Known rows, with every step that occurs
biza/geren: [ 0.04  0.04  0.48 -0.79 -1.47 -0.09  0.74  0.01  0.11  1.10  0.11 -0.11
  0.57 -0.75 -0.20  2.71 -0.52 -0.50 -0.41  1.20 -0.73]
kirol/biza: [ 1.89  0.00 -1.42  0.39  0.41 -0.02 -0.04  0.63  0.14  0.07  0.16  1.37
  0.11 -0.49 -0.18  0.67  0.82 -1.58  0.26 -0.05 -0.78]
reritel/biza: [ 1.02 -1.01 -1.75  0.00  0.16 -1.89  0.11  1.75  0.04 -0.53 -0.89 -0.63
  0.84  0.41 -0.16 -1.14  0.29 -1.24 -0.13  0.48 -0.41]
geren/radu/reritel: [-1.33 -0.51  1.10  0.71 -3.23 -1.84 -0.65 -0.30  0.93 -0.25  2.07  0.51
 -1.45 -2.45  0.16 -0.14  0.27 -1.02 -0.27 -0.71 -1.40]
ziza/semu/mupob/biza/geren: [-0.02 -1.67 -2.62 -3.11 -1.54  1.01  3.93 -0.53 -0.61  4.36  0.39 -1.63
  0.91 -0.80  2.62  1.17 -1.77  1.60 -1.29  1.60  2.25]
zeked/kirol/biza/mupob: [ 1.94  0.75 -1.36 -1.80  1.20 -1.43 -1.70 -0.24  0.55 -0.65 -1.26 -0.30
  0.15  0.32 -0.70  1.37  0.45 -2.33  0.62  1.08 -1.42]
zeked/kirol/biza/mupob/radu: [ 2.24  1.10 -0.98 -1.27  0.38 -1.01  1.48  0.22  0.72 -0.62 -0.60 -1.12
 -0.13 -0.44 -0.46  0.64  0.36 -0.90  0.12  0.86 -1.34]
biza/geren/radu/reritel: [-1.43 -0.39  1.58 -0.07 -4.59 -1.97  0.44 -0.15  1.04  0.91  2.09  0.38
 -0.87 -3.18 -0.05  2.64 -0.31 -1.45 -0.59  0.42 -2.10]
ziza/semu/mupob/radu/pubus: [ 2.93 -1.55 -0.45 -2.57  0.11  1.02  5.23 -0.32 -0.32  3.78 -0.34 -1.02
 -0.37 -0.84  2.90 -0.52  0.05  3.27 -0.91  0.30  2.11]
mupob/radu/kirol/biza: [ 1.71  1.09 -0.20  1.69 -1.63 -0.85  0.67  2.17  0.34  0.40 -0.01  1.47
 -0.23 -0.75 -1.46  0.58  0.91  0.25 -0.09 -0.44 -0.59]
biza/mupob/radu: [ 0.94  0.71 -1.20 -0.41 -0.08 -0.39  2.40  0.59 -0.11  0.63 -1.07 -2.22
 -0.22  0.75 -0.53 -0.19 -0.59  0.83 -0.68  0.48 -0.12]
kirol/biza/mupob/radu/pubus: [ 4.81  1.26 -2.90 -1.02  1.18 -0.91  1.44  0.67  0.22  2.06 -2.32 -0.35
 -0.38  0.12 -0.33  0.89  0.87  0.56  0.13  0.19 -1.29]
mupob/biza/geren/radu/kirol: [-2.85  0.30 -0.54  0.57 -4.97 -0.34 -1.24  1.34  0.54  1.80  1.07  0.40
  0.24 -2.26 -0.74  2.07 -0.52  0.60 -0.89  0.72 -0.33]
zeked/kirol: [-0.52  0.13  1.17 -1.23 -0.04 -0.56 -1.04 -1.08  0.64 -1.40  0.60 -0.32
 -0.09 -0.82  0.23  0.25  0.20 -0.18  0.28  0.39 -0.28]
reritel/biza/mupob/radu/pubus: [ 3.95  0.22 -3.65 -1.31  0.94 -2.91  1.75  1.87  0.14  1.38 -3.31 -2.28
  0.46  1.06 -0.36 -0.88  0.29  0.85 -0.17  0.68 -0.88]
semu/mupob/biza/geren/radu/reritel: [-1.27 -0.51 -2.62 -2.34 -4.65 -0.67  0.62 -0.57  0.34  1.83  1.57 -0.37
 -0.10 -2.91  2.79  1.04 -0.45 -0.32 -0.69  0.16 -1.14]
kirol/biza/geren/radu: [ 0.48 -1.11  0.32  0.47 -3.14  1.01  0.76  0.96  0.83  0.67  2.12  1.74
  0.16 -3.32 -0.12  3.28  0.66 -2.66 -0.63  1.62 -1.38]
zeked/kirol/biza/mupob/radu/reritel: [ 2.36  1.75 -1.32 -1.31 -0.73 -3.74  0.85 -0.54  1.12 -0.29 -0.48 -1.09
 -1.07 -0.83 -0.79  0.78  0.33 -1.15  0.40 -0.24 -2.78]
geren/radu/reritel/biza: [-0.39 -1.48 -0.78  0.69 -2.91 -3.81 -0.38  1.51  1.00 -0.52  0.88 -0.23
 -0.61 -2.09  0.06 -1.12  0.54 -2.20 -0.44 -0.24 -1.85]
semu/mupob/radu/reritel/biza/pubus: [ 2.48 -0.02 -3.88 -2.22  0.35 -3.05  1.62  0.96 -1.10  1.52  0.43 -1.16
  0.58 -0.98  2.27 -0.80  0.15  0.21  0.55 -0.42 -1.53]

Rows
[ 2.26 -0.54 -0.24 -0.52 -2.31  0.25 -0.12  0.32  1.02  1.97  0.83  2.20
 -0.16 -3.53  0.34  3.61  1.34 -1.39 -0.05  1.28 -1.79]
kirol/biza/geren/radu/pubus
[ 2.32 -2.37 -1.19 -2.39 -2.88 -3.34  6.42  1.30 -0.10  3.50  0.36 -2.17
  0.34 -1.50  1.83  0.61 -1.19  0.04 -1.65  1.44 -0.07]
ziza/semu/mupob/radu/reritel/biza/geren
[ 2.07  1.46 -1.88  0.19 -0.14 -2.24 -3.14  2.09 -0.02  0.91 -2.72  1.12
 -0.14  1.86 -2.41  1.70  0.37 -2.07  0.61  0.07 -1.17]
radu/kirol/biza/mupob
[ 2.01 -0.19 -2.88 -0.42  0.23 -2.33  2.74  2.46 -0.04  0.15 -2.07 -2.68
  0.52  1.23 -0.81 -1.31 -0.36 -0.42 -0.76  0.90 -0.39]
reritel/biza/mupob/radu
[ 1.35  0.14 -0.09 -0.83  0.30 -0.55 -1.18 -0.46  0.77 -1.16  0.52  1.07
 -0.03 -1.39 -0.05  0.91  1.04 -1.61  0.55  0.52 -1.23]
zeked/kirol/biza
[ 1.21 -0.10 -1.56 -0.75 -2.20 -4.83  0.49  1.11  0.56  0.97 -0.80 -0.57
  0.64 -0.70 -0.69  1.64 -0.38 -1.93 -0.20  0.71 -2.69]
radu/reritel/biza/geren
[-0.88 -1.28  0.62  0.80 -4.40 -2.27 -1.31  3.55  0.69  0.45  0.04  0.71
  0.75 -1.64 -1.30  1.93  0.18 -2.30 -0.84  1.61 -1.08]
reritel/biza/geren/radu/kirol
[-0.27 -0.27  0.68  2.03 -2.94 -0.34 -2.52  2.34  0.62 -0.33  1.19  2.85
 -0.60 -1.92 -1.10  1.10  1.27 -2.02 -0.10 -0.08 -0.75]
geren/radu/kirol/biza
[-2.33  0.21 -1.45 -0.25 -4.93 -1.85  0.62 -0.74  1.05  1.80  2.00 -0.49
 -0.45 -3.31  0.40  1.44 -0.63  0.09 -0.72  0.03 -1.81]
mupob/biza/geren/radu/reritel
[ 1.38  1.00 -0.05  0.36 -2.29 -1.51 -1.71  1.82  0.27  1.56 -0.75  2.32
  0.48 -0.56 -1.84  3.96  0.40 -1.72  0.26  0.84 -1.66]
radu/kirol/biza/geren
[ 1.80  0.67 -2.51 -0.24  2.13 -0.03 -1.47 -0.16 -0.67  2.00  1.14  1.45
  0.34 -1.09 -0.16  2.04  0.61 -0.90  1.20  0.20 -1.28]
kirol/biza/pubus
[ 0.58  1.57 -0.36  0.36 -1.42 -1.60  0.03  1.89 -0.03  0.87 -2.15 -1.16
 -0.37  1.48 -1.89  0.44 -0.59  0.95 -0.30 -0.07 -0.16]
biza/mupob/radu/kirol
[ 2.95  1.52 -2.32 -0.10 -0.69 -3.36  1.83  0.29  0.50  1.12 -0.98 -0.74
 -1.09 -0.11 -1.03  0.47  0.30 -1.06 -0.15 -0.60 -2.42]
kirol/biza/mupob/radu/reritel
[-1.84 -0.27 -1.66 -1.40 -4.92  0.93 -1.04  1.43 -0.23  1.69  0.53  0.57
  0.74 -1.88  1.54  1.57 -0.41  0.17 -0.79  0.80  0.48]
semu/mupob/biza/geren/radu/kirol
[ 0.58  0.23 -0.60  0.91 -2.28 -1.17 -3.22  2.53  0.50  0.39 -0.83  1.47
 -0.74 -0.20 -1.96  1.60  0.71 -2.83 -0.10  0.41 -1.06]
geren/radu/kirol/biza/mupob
[ 1.45  0.32 -0.91 -1.64 -1.65 -1.19  2.68 -0.08 -0.12  0.34  0.54 -0.63
 -0.63 -0.85  2.31 -1.00  0.13  1.01 -0.24 -1.00 -0.61]
semu/mupob/radu/reritel
[ 1.84  0.24 -3.17 -0.93 -0.13 -5.67 -1.10  1.41  0.20  0.43 -2.84 -1.92
  0.07  1.68 -1.28 -0.51 -0.36 -2.40  0.17 -0.02 -2.22]
radu/reritel/biza/mupob
